In the rows, zero is written as 128.
Known rows, with every step that occurs
pilog/pabemok/ralig/linez/vovuf/pidi/loluv: [172  82 194 126 174 140 167 125 143 151 150 125 112  74 137 120  98 156
 137 178  98  88 115 123 105 118 116  91 124 127  81 110 107 130 185  51
 132  75 169  85 165  91]
loluv/pidi/vovuf/mape: [133 109 176 130 153 133 186 146 137 101 168 143  73 109 139 108 128 115
 147 159 122 102 128 143 102 153 137 130 105 121 108 178 115 114 171  75
 112  83 141  98 133 111]
peruti/linez/vovuf: [156 107 146 145 141  91 125 148 131 116 157 132  95  95 122  99  76 151
 102 151 128 130  98  98 105 104 143 121  94  91 108 135 138 133 152  81
 106  60 155  64 142 106]
vovuf/pidi: [165  83 162 129 174 120 169 149 121 124 160 132  98  92 131 111 123 151
 148 160  84 105 108  98 130 108 154 115 135 134 115 126 121 100 176  82
 109 105 165  82 152  85]
rifi/vovuf/mape/nida: [134 104 130 128 151 105 176 159 136  76 150 134  82 112 130 126 122 131
 155 122 103  90 121 110 130 148 120 156  97 114 113 150 147 118 181  79
  86  86 151 102 127  98]
pabemok/ralig/linez: [183  71 170 138 192 130 150 144 114 115 158 115 131  87 122 117 101 191
 140 156  95  87 127 119 133 115 157 144 123 106  86 130 113 100 156  87
 125 113 134  74 171  61]
peruti/linez/vovuf/rifi: [148  90 165 126 149  80 161 145 143 129 149 117 101 116 118  91 102 168
 125 148 126 139  94  99  78  95 134 134  88  87 106 128 116 143 168  90
 118  61 141  74 138 102]
loluv/pidi/vovuf/mape/dufiso/lasi: [158 107 132 105 154 109 174 139 137  98 186 163  61 113 158 105 122 115
 166 158 105  89 103 133 118 173 166 150 101 109 118 180 161 106 179 103
  94 117 141  92 126 105]
linez/gerira/mape/vovuf/pidi: [150  97 158 106 158 123 141 165 146 115 146 138  85 115 146  96  90 101
 142 138  90 102 119 119 130 121 146 112 116 124 124 117 139 116 184  67
 101 101 183  70 127  87]
peruti/linez/gerira/mape: [142 114 149 126 138 103 127 170 134  96 161 110  61 110 140  91  79 123
 122 137 114 129 110 107 137 140 143 150  76  90 119 157 146 116 173  89
 113 119 149  65 119  75]
pilog/pabemok/ralig: [197  64 139 161 190 142 153 116 117 124 191 105 119  80 136 147  98 219
 140 196  92 103 127 108 127 121 140 135 125 138  67 118 109 124 149 115
 134 115 119  88 174  70]
dufiso/lasi/sikal: [177 109 110 101 174  93 117 139  99  97 192 132  81  83 126 134 118 171
 164 180  90  88  97 116 115 149 188 154 124 136 100 181 167  77 187 128
  69 139 138  90 142  80]
dufiso/mape: [161 110 119 115 155 101 141 138 114 117 176 144  73 107 127 106 111 159
 153 142 114 101 117 118 128 123 159 149 112 111 105 171 142 104 176 123
  95 102 159  81 143  82]
gerira/linez/peruti: [179 107 149 131 128  97 116 173 142 126 167 119  73  74 129 106  94 165
 133 205  86 102 114 100 110 118 134 128  98 105 124 151 136 112 172  83
 114 132 151  84 154  83]
pabemok/ralig/linez/vovuf/mape/dufiso: [158  94 128 128 156 115 154 151 133  96 154 146 105 111 140 108  89 128
 138 139 114 114 121 123 118 151 128 141  96  90  98 127 152 119 158  76
 107  84 145  85 134  90]
sidu/toved/rifi/vovuf/linez: [150  90 162 170 181  94 193 148 138 118 153  96  73  92 108 129 130 171
 142 124 122  83 137 106 155 114 108 149  90 141 132 119 116  95 170  71
 101  32 149  53 158 119]
gerira/linez/vovuf: [155  99 134 148 137 100 130 160 134 125 167 125  86  97 127 107  82 141
 113 174 118  98 117 104 121 109 147 124  87 103 104 131 144 131 170  84
 109  90 158  65 131  98]
rifi/vovuf: [141  95 144 165 164 105 179 139 130 113 158 119  82  87 123 127 110 176
 148 145  95  81 120 115 135 119 127 135 104 129 106 133 119  99 175  82
  88  67 155  70 148 108]
toved/sidu: [146  92 131 148 190 114 177 141 110 109 178  98 103  76 119 118 139 180
 126 171  82 105 112 103 144  94 143 144 119 109 125 141 114  84 166 106
  83  99 129  92 150  75]
toved/rifi/vovuf/linez: [146  89 158 167 162  93 181 149 143 116 149 102  70  92 115 133 127 165
 140 127 116  83 130 116 144 111 107 143  91 140 127 127 123  99 175  71
 104  47 157  58 151 115]
pabemok/pilog: [186  69 127 158 185 137 156 127 114 123 183 118 110  75 134 136  94 203
 141 187  86  91 119  90 125 116 129 160 114 116  77 156 126 109 155 128
 115 104 143  83 163  62]
nida/mape: [145  97 124 130 161 109 155 136 106 115 185 149  74  97 140 100 103 168
 151 144 106 106 115 107 139 121 150 135  99 104 107 151 154 108 173 121
  84 109 166  88 148  80]
rifi/vovuf/mape/dufiso/lasi: [149 105 110 115 151  94 178 141 132  94 176 154  60 105 148 123 119 137
 172 140  96  86 107 125 130 158 154 158 105 110 121 161 170  90 183  98
  82 107 144  84 128 100]
gerira/linez/ralig/pabemok: [189  70 144 152 151 127 137 150 124 137 196  95 110  67 130 126  88 182
 115 219 100  66 133  64 123  92 147 121  99 126  76 121 134 121 168  99
 121 119 117  81 145  68]
ralig/linez/vovuf/pidi: [163  85 174 126 167 110 158 151 124 125 143 139 110 107 130 110  99 135
 132 143 105 106 110 108 124  96 147 110 117 112 105  99 118 109 177  54
 112  81 172  66 151  88]
loluv/pidi/vovuf/mape/dufiso: [143 105 143 130 155 126 175 151 144  98 171 157  76 112 150  93 114 105
 148 151 108 108 117 125 112 174 140 142  92 110 112 168 145 130 169  89
 100  87 146  96 124 117]
sidu/toved/rifi/vovuf/mape/nida: [135  97 136 141 185 104 196 152 130  85 143 121  79 119 120 123 129 147
 149 113 119  86 127  99 146 149 125 170  98 117 125 130 130 105 177  79
  79  57 142  90 137 103]
toved/rifi/vovuf/mape/dufiso/lasi/sikal: [154 108 101 115 177  85 147 136 111  91 164 138  65 102 131 136 119 149
 169 150 103  84 104 123 122 173 167 167 112 136 115 163 174  72 191 106
  61 104 136  78 132 100]
loluv/pidi: [172  91 161 145 181 119 153 139 118 111 164 116  90  97 134  87 107 160
 138 173  88  96 101 123 121 136 144 122 119 120 104 164 111 112 158 103
 113 112 149  88 150 101]
pidi/vovuf/rifi: [140  86 178 126 164 111 196 140 149 133 178 125  95 112 128 106 140 167
 152 165 118 108 112 114  91 118 147 149  91 114 101 149 100 136 186 102
 110  75 134  93 140 101]
sikal/lasi: [153  93 120 140 167  95 130 145 101  99 165 137  82  70 124 104 124 183
 142 144  82 112  96 114 143 117 162 139 121 121 118 169 139 116 153 118
  84 101 139  96 139  72]
loluv/pidi/vovuf/linez/ralig: [188 110 180 132 131 115 150 155 139 128 186 100  85  83 129 110 101 125
 130 200 117  76 131 111 114 119 116 107  86 140 102 144 127 133 181  67
 110  79 144  93 143 120]
rifi/vovuf/linez/gerira/mape/dufiso/lasi: [154 112 114 111 132  85 156 155 150  92 180 134  43 115 156 116 102 114
 165 132 103  91 109 124 152 163 141 159  69 107 128 154 180 101 192  95
  90 121 155  68 115  94]
dufiso/lasi: [172  96 126 115 168 101 155 135 115 111 194 134  75  89 138 121 121 174
 157 165  92  83  98 117 130 128 178 152 121 115 114 166 150  85 178 121
  92 130 142  87 145  79]
pilog/pabemok/ralig/linez/gerira: [187  75 172 133 173 114 138 145 123 101 174 101 107 106 144 128  74 177
 133 160  98 102 126 139 135 109 140 153 105 116  80 112 112 112 164  96
 126 107 119  73 158  51]
mape/nida/lasi: [166 108 118 114 183 101 141 137 115  98 183 150  84 117 136 124 117 162
 154 156 102  84  90  86 146 174 170 154 101 121 116 172 172 108 184 125
 100 133 148 107 137  91]
pabemok/ralig: [184  78 145 146 180 134 153 132 121 117 175 106 118  82 125 129 108 197
 139 182  98 103 122 114 132 123 146 124 131 126  89 133 115 103 148 104
 115 112 135  92 165  69]
sidu/toved/rifi: [164  79 149 166 230 109 187 131 106 129 162  96  88  97 110 104 126 204
 125 145 122  92 121  91 156 119 157 171 119 123 127 117 101  82 160 110
  90  52 130  66 165  95]

Rows
[156 102 181 147 166 134 171 136 141 121 181 138  85 101 140  97 117 136
 136 178 114  90 114 130 112 144 154 123  97 127 101 168 104 130 170  91
 106  85 148  86 145 119] => loluv/pidi/vovuf
[186  96 145 139 138 108 130 167 119 135 180  95  89  74 123 105  83 153
 123 214  93  67 130  83 125 107 148 124 101 123 101 137 146 123 184  84
 106 119 137  84 138  90] => gerira/linez/ralig
[182  82 143 135 142 130 129 152 140 127 190  97 108  75 133 126  87 154
 119 187 109  73 140  78 121 105 118 117  87 129  83 120 145 126 168  87
 120 101 142  82 137  81] => gerira/mape/vovuf/linez/ralig/pabemok
[147  84 167 146 169 113 191 144 132 123 144 131  89  94 128 124 121 151
 157 147  85  92 117 105 137 106 134 109 126 142 116 110 112  96 182  58
  99  74 170  68 152 103] => rifi/vovuf/pidi
[132 106 139 132 129 107 151 165 131 105 157 133  75 106 127 115  99 118
 128 158 126 106 129 123 107 126 130 131  97 102 111 148 147 115 172  70
 113  88 148  81 121  94] => gerira/linez/vovuf/mape
[166  87 136 122 162 119 150 148 129  84 158 133 112 120 138 135  95 143
 138 140 119 104 124 113 119 140 125 153  95 101  82 123 140 141 166  81
 116  98 138 100 140  79] => pilog/pabemok/ralig/linez/vovuf/mape/nida
[130  96 132 139 168 103 185 153 135  83 138 127  78 119 128 127 126 140
 148 115 114  87 119 109 136 148 122 165  99 116 119 138 138 110 181  79
  84  74 149  94 131 100] => toved/rifi/vovuf/mape/nida
[148  97 154 155 142  97 170 156 145 108 163 111  76  84 118 134 122 154
 150 138 103  88 132 116 137 113 108 133  88 138 117 142 134 109 175  72
 107  62 161  68 147 112] => rifi/vovuf/linez
[156  86 155 134 160 122 161 137 119 103 158 128 106 107 133 137  91 156
 133 150 124 111 134 136 106 122 120 139 107 104  79 119 120 115 160  68
 132  83 133  83 148  81] => pilog/pabemok/ralig/linez/vovuf/mape
[171 113  86  95 167  87 117 136 100  94 197 158  70  95 141 119 106 151
 173 164  92  96  95 109 124 167 186 156 105 123 105 178 199  90 189 136
  54 140 148  88 135  84] => nida/mape/dufiso/lasi/sikal
[146  86 193 128 170 114 195 135 150 132 168 122  93 120 133  89 136 156
 153 170 116 108 106 124  85 126 142 134  92 117 101 155  89 142 182  97
 119  81 135  92 141 111] => loluv/pidi/vovuf/rifi
[148 123 127 105 157  90 138 144 123  88 162 163  78 128 133 121 103 130
 140 138 128 109  93  90 123 172 155 145  90 104 122 172 182 118 176  95
 110 106 147  99 127 103] => peruti/linez/vovuf/mape/nida/lasi
[193  60 166 148 201 136 152 131 110 121 172 114 132  86 132 133  92 208
 141 168  90  88 131 115 129 114 153 152 119 116  69 119 108 117 157  95
 139 115 121  70 179  62] => pilog/pabemok/ralig/linez
[209  56 139 161 171 141 142 122 118 136 192 101 129  59 135 143  69 214
 116 216  98  87 125  52 111  91 122 139 103 116  57 134 126 122 146 115
 132  97 119  76 168  55] => peruti/linez/ralig/pabemok/pilog
[157 112 113 103 139  86 149 146 133  95 174 161  67 110 147 107  97 123
 145 142 114 113  95 115 113 150 162 151  98  89 123 163 181 109 170  97
  95 101 144  78 124  99] => peruti/linez/vovuf/mape/dufiso/lasi
[144 112 144 123 131 105 136 174 141  94 173  99  55 111 140 108  99 115
 138 139 115 117 125 123 148 140 120 150  68 109 118 153 149 110 184  88
 114 123 158  75 116  74] => vovuf/linez/gerira/mape
[126 108 161 129 146 131 185 150 136 103 178 146  75 100 133 124 132 127
 147 153 125 103 134 133 106 142 142 144 104 119 108 170 126 110 176  81
 103  78 140  98 132 102] => pidi/vovuf/mape
[176 121 173 125 115  99 134 164 161 119 181 125  70  78 130 124 115 148
 140 187 113 113 120 120 105 123 109 122  82 120 125 152 124 118 174  70
 111  91 158  95 156 104] => pidi/vovuf/linez/peruti
[180 108 117 100 188 103 108 128  98  86 172 144 105 117 130 158  96 160
 158 170 116  94 108 108 115 186 162 153 103 136  78 157 175 108 183 105
 104 131 128  98 145  84] => pilog/pabemok/ralig/linez/vovuf/mape/nida/lasi/sikal
[165 102  97 106 158  93 155 132 118 106 199 167  62 105 158 103 105 149
 169 146  96  93  96 109 141 150 175 156  96  99 118 164 187 101 181 133
  74 133 157  86 137  84] => nida/mape/dufiso/lasi
[134 101 119 143 152 107 180 153 138  93 157 146  74 103 139 112 110 131
 156 132  95 101 121 115 126 156 122 152  96 111 115 146 155 110 173  82
  88  74 149  85 127 110] => rifi/vovuf/mape/dufiso
[185 103 169 123 152  97 124 162 128 116 157 124  96  80 128 105  95 180
 138 175  88 103 108 117 110 114 131 139 106  93 112 139 118  96 170  77
 109 116 153  87 170  75] => ralig/linez/peruti
[181 109  94 100 173  91 115 142 106  93 193 144  80  89 135 124 110 156
 166 175  86  93  92 109 119 167 190 160 114 129 104 178 186  89 186 132
  62 138 139  90 136  86] => mape/dufiso/lasi/sikal
[154 109 148 108 124  91 122 169 150  95 176 131  67 112 144 107  81 114
 138 131 111 106 129 144 132 107 117 131  81 121 123 137 162 125 174  97
  92  77 166  77 128  84] => nida/mape/vovuf/linez/gerira
[170  65 171 131 176 104 170 127 132 134 157 107 125 119 128 119  98 198
 139 162 119 116 114 116  89  96 126 144  94  99  72  97  95 142 170  90
 137  80 126  77 158  81] => pilog/pabemok/ralig/linez/vovuf/rifi
[147  99 115 128 156 114 162 158 129  93 169 148  82 102 141 102 111 131
 149 143  94 113 114 111 122 156 138 156 105 104 114 158 162 112 167 102
  95  97 144  97 127  96] => vovuf/mape/dufiso
[162 136 136  92 159  96 105 153 127  78 180 137  62 129 139 126 108 100
 159 164 120  94 102 116 129 210 160 145  68 143 111 195 184 114 201 104
  91 141 149  95 116 103] => loluv/pidi/vovuf/linez/gerira/mape/nida/lasi/sikal
[135 108 137 129 140 107 160 150 124  98 160 134  82 108 128 120 105 133
 132 146 126 117 120 131 105 129 122 132 107 103 104 143 135 104 165  77
 102  74 150  95 127  94] => linez/vovuf/mape
[143 108 122 117 143 105 150 160 133  79 157 139  90 120 132 117 109 120
 137 132 120 110 112 108 119 145 128 148  94  99 107 145 154 129 174  88
  89  91 155 110 121  91] => linez/vovuf/mape/nida
[150  80 171 121 165  88 169 144 134 128 149 115 112 121 121  98 109 173
 138 142 120 114 104 116  91  96 134 146  91  86  94 116 105 130 179  88
 117  72 143  77 143  87] => ralig/linez/vovuf/rifi
[184 114 157 123 122  90 123 167 147 114 172 113  74  74 125 119 110 164
 141 183  96 117 112 113 109 116 103 125  94 116 127 147 132 105 168  79
 113 105 159  96 160  90] => vovuf/linez/peruti
[162  94 154 139 161 102 138 149 121 115 157 129 109 102 125 108  83 156
 119 143 119  98 111 119 121 105 143 137  96  90  92 119 126 115 167  78
 105  74 156  69 146  88] => ralig/linez/vovuf
[156  97 140 115 155 115 148 158 132  80 147 134 111 120 131 123 102 130
 138 130 123 103 121 114 121 142 128 146  98  94  97 131 144 127 167  74
 103  96 146 102 134  78] => pabemok/ralig/linez/vovuf/mape/nida
[183  76 155 150 174 118 138 127 120 122 165 118 125 100 132 131  72 183
 120 164 119 102 122 121 119 107 134 131 102 103  68  98 113 128 156  81
 127  82 139  68 163  80] => pilog/pabemok/ralig/linez/vovuf
[162  91 196 118 167 136 166 136 146 147 141 126 111  74 129 108 104 143
 138 168 104  88 111 127 107 121 119  84 127 118  95 119 110 116 185  44
 121  72 179  86 158  90] => pabemok/ralig/linez/vovuf/pidi/loluv
[140  98 188 132 163 128 194 138 150 142 143 127  81  67 129 110 124 144
 157 162  83  74 111 119 114 126 113  94 126 139 111 138 114 107 199  50
 101  63 184  87 152 110] => rifi/vovuf/pidi/loluv
